Each row was made from one walk, in order. Every step used is in the known rows, and no mark comes twice. Write each row's walk.
Known rows
pafo zapamen masu: [  8  -5   4  -9 -29  -3 -44  19  -2  35 -26  -3  42  18  52 -45  33  -6
   1  -1   9   2   5 -15   2]
nunuvar muve vomu: [ 11  32 -36  43  -5  19 -27  40  12   6 -27 -21  38  46 -21 -31 -56  34
  -6   2 -19  22  46 -10   2]
gizi lala nunuvar: [-10  16  19  16 -10  11  -4  11 -21  -4   4  16 -68 -37  16   5  10  25
  46  22 -20  -1  23 -17  -9]
nunuvar muve vomu lala gizi: [ -6  47  13  37 -32   9  19  32   0   9 -25 -14 -39  35  24 -37 -10  54
  10  11 -35 -11  34 -57  19]
nunuvar muve zapamen masu: [-10  15   3  15 -33 -13 -41  13   0  50  13  10  24  16  62 -17 -31   8
 -44   2  -2  -6  22 -24  23]
zapamen muve nunuvar: [-37   9   2   3 -25  16  19 -26  -1  23  18  33  12  21  40 -20 -12  17
  -8  11  14 -28  36   7 -18]
muve vomu: [ -2  17 -31   4 -10  27  -2  24  12  32 -30 -24  16  33 -15 -30 -40  27
  17  -1 -19   9  28 -23 -13]
zapamen masu: [ -4  -8   6  -3 -16 -20 -39 -10 -14  25  -4  -1  23  26  57 -20  -1 -16
  -5  10   8  -6   3 -17  -3]
masu zapamen muve: [-32  13  10 -21 -30  60  -2  -9   8  71  20   9   7   2  41   3   1  57
   1  36  38 -21  12  11 -25]
vomu lala nunuvar muve zapamen: [-11  40  14  34 -32  26  -1  31  15  51  22  30 -24 -20  21  11 -46  43
 -47 -14 -26 -10  49 -30  29]
pafo vomu muve: [ 29  32   4  43  23   9 -24  13 -10  86  14 -17 -11 -14   8 -24 -15  15
 -15 -35  11  -6  37  -1 -19]
lala nunuvar muve zapamen pafo vomu: [ 13  33 -16   9 -50 -29  35  23 -27  53  25 -39  -5  28  33  -5 -39  -2
 -18 -13  -2 -42  60  -9   8]
lala gizi: [ -7  17  14 -14 -28 -21  25  24 -11 -18 -19 -24 -54  11  29 -21  14  17
  16  14 -29 -27  -1 -30  18]
muve vomu lala: [ -7  33   1  45  -8  49   9  -1  17  58  -9  13   7  25  -3 -22 -23  48
   7  -6  -7  12  37 -47  -9]
gizi lala nunuvar muve vomu pafo zapamen: [  7  48 -24  22   1  52 -30  62  14  22 -27  -8  60 -26  -2 -57   5  68
   1  -9 -42  26  43   2   9]
lala nunuvar: [  1   0  24 -13 -18  13  -3  11 -16   5 -16  10 -48 -15  23  18  -5  -8
  21  -2 -33 -30  31 -17 -16]
nunuvar muve: [ 20  21  -6  57   5 -13 -35  25  -1 -39   2   5  30  18 -10  -2 -25   9
 -32   3  -1  20  28  19  21]
masu zapamen: [ -9  -7 -11 -27 -41  35   7  12  13  62  22   0  -7 -20  -1   1   0  45
 -18   7  -1  11  20  26   1]
muve zapamen pafo vomu masu: [  7  27 -28   2  -9  12  15  20 -12  74  20 -31  42 -38  36 -10 -23  20
 -38 -25  29 -19  45  -7   9]
masu zapamen pafo vomu: [ 13  14 -27 -13 -52 -19  40   9 -25  63  28 -49   7  30  21 -12 -15   6
  -6  -3  15 -26  45  15  -5]
vomu muve zapamen: [-11  28  14   9 -13  36  -7  18  23 107  27  10 -37 -47  12  -3 -35  41
 -43 -27  -6  -3  21 -30   6]
masu zapamen pafo vomu muve nunuvar: [  1  12  -9  20 -39   3  17  -4  -8  84  35   0 -11   2  19 -35 -29  17
 -33 -26   2 -13  73  16 -18]
gizi lala nunuvar muve zapamen: [-14  41   4  35 -29  15  -6  37  10  35  27  23 -33 -32  15   6 -39  49
 -34  -1 -22   1  38 -19  33]

Write each row's walk
[-12  22  20  25 -40   1 -39  11  -2  65  12  23   5  12  73 -13 -32  17
 -39  -1 -11 -14  39 -42  18]	vomu lala nunuvar muve zapamen masu
[  5   0 -20 -15 -71  26   4  23  -2  52  13 -50  19   0   8  -2 -43  31
 -25  19  23  12  56   1 -10]	nunuvar muve vomu masu zapamen pafo
[ -6   7   6  29 -10   9  -4 -10   3  47  18  25 -15 -11   9 -28 -21  10
 -27 -25  -7   1  50   6 -16]	vomu muve nunuvar
[-23  40   6  34 -23  79   7  -5  21  93   1  17   8  25  18 -20 -23  75
   7  11  12   2  43 -43 -21]	masu zapamen muve vomu lala
[ -7  31  11  30 -38  -7 -31  14  -9  76  16  17  11  19  79 -19 -32  17
 -39  -8 -10 -23  47 -37  19]	pafo vomu lala nunuvar muve zapamen masu
[  2  43  -3  72  -6  43  -8  11  17  38  -7  15  21  33  -7 -23 -36  52
  -9  -5  -8  22  51 -38   1]	nunuvar muve vomu lala
[  0   9  -1 -10 -13   8 -50  18  -2  42 -17  -5  71   4  60 -50  18  10
 -16  -5 -12   0  12  -8   5]	vomu pafo zapamen masu
[ -6  37  17   7 -59  -6  53  18 -16  44   4 -28 -55  23  44 -28  11  45
   8   9 -18 -34  35 -42  16]	masu zapamen pafo vomu lala gizi
[ 13  34 -30  22  -8   7   2  29 -13  61  21 -30  52 -33  34 -10 -32  24
 -49 -24  29 -13  54   0  16]	nunuvar muve zapamen pafo vomu masu
[ -1  15 -38  -1 -28  65 -20  40  21  85   9 -10  38 -38   0 -18 -29  76
 -41  -3   4  27  54  22   5]	nunuvar muve vomu masu zapamen
[ -4  53  18  31 -52 -17  47  27 -14  32   5 -22 -48  28  46 -27  -8  42
  -9   3 -22 -35  41 -54  30]	nunuvar muve zapamen pafo vomu lala gizi
[  0  15 -12  -9 -16  18 -52  25   2  52 -27 -13  77  15  55 -60   5  20
 -10  -5 -19   4  21 -15   0]	muve vomu pafo zapamen masu
[-20   5   6 -13 -36  -8 -25   0   0  70  12   8   9   7  67 -17 -19   4
 -28   1  -1 -15   9 -35  13]	muve zapamen masu
[ 12  40 -30  11   3  48 -29  58  23  25 -31 -15  88  -9  -8 -57   0  54
 -17 -20 -37  21  36   8  12]	nunuvar muve vomu pafo zapamen
[  5   0 -10 -19 -78  30   2  27  -8  54   8 -46   5  -5  16   4 -44  29
 -18  19  11   2  67  -5 -15]	lala nunuvar muve vomu masu zapamen pafo
[-10  11  17   4 -25   5 -43   3   2 101  15   6  -3  -7  66 -23 -26  13
 -36  -9   3  -9  18 -38   1]	vomu muve zapamen masu
[  6  23  30  17 -35  16  24   0 -25  46   2   6 -45   5  39  10 -10   5
  18  -9 -21 -42  62 -38 -19]	zapamen pafo vomu lala nunuvar
[ -2  40  20  16 -45 -19  51  15 -21  24  -4 -28 -52  31  45 -28  10  29
  13   6 -17 -38  29 -52  15]	zapamen pafo vomu lala gizi
[-40   6  -3 -10 -45  34  23 -21   6  54  28  33   8  11  39 -20 -10  38
 -17  14  13 -24  45  20 -17]	masu zapamen muve nunuvar
[-13   0   8 -30 -71  -7  35   2  -3  42  23 -35 -23   5  19  13 -37  -3
 -17  12  12 -17  21 -33   0]	muve zapamen pafo
[ 11  31 -29  32  12  49 -39  45   6  35 -23 -11  49 -31  10 -20 -44  42
 -26 -14  -4  12  61 -13   0]	lala nunuvar muve vomu masu
[ 13  33 -24  13 -44 -33  35  19 -22  50  29 -42  11  33  25 -11 -37   2
 -24 -12  10 -31  48  -3  13]	nunuvar muve zapamen pafo vomu
[-12  32 -20  -3 -20  65 -10  31  20  57 -41 -20  37  38  10 -45 -15  53
  31  14  10  -5  27 -27 -26]	pafo zapamen muve vomu
[  7  22 -14  11 -14  13 -62  33   2  40 -26 -11  88  21  51 -60  -4  23
 -21  -4 -18  10  31  -9   7]	nunuvar muve vomu pafo zapamen masu
[ -2 -13  -6 -36 -69  21  16   6  -7  55  23 -43   4 -17  17   8 -21  19
 -19  18  30   2  37   2 -14]	vomu masu zapamen pafo
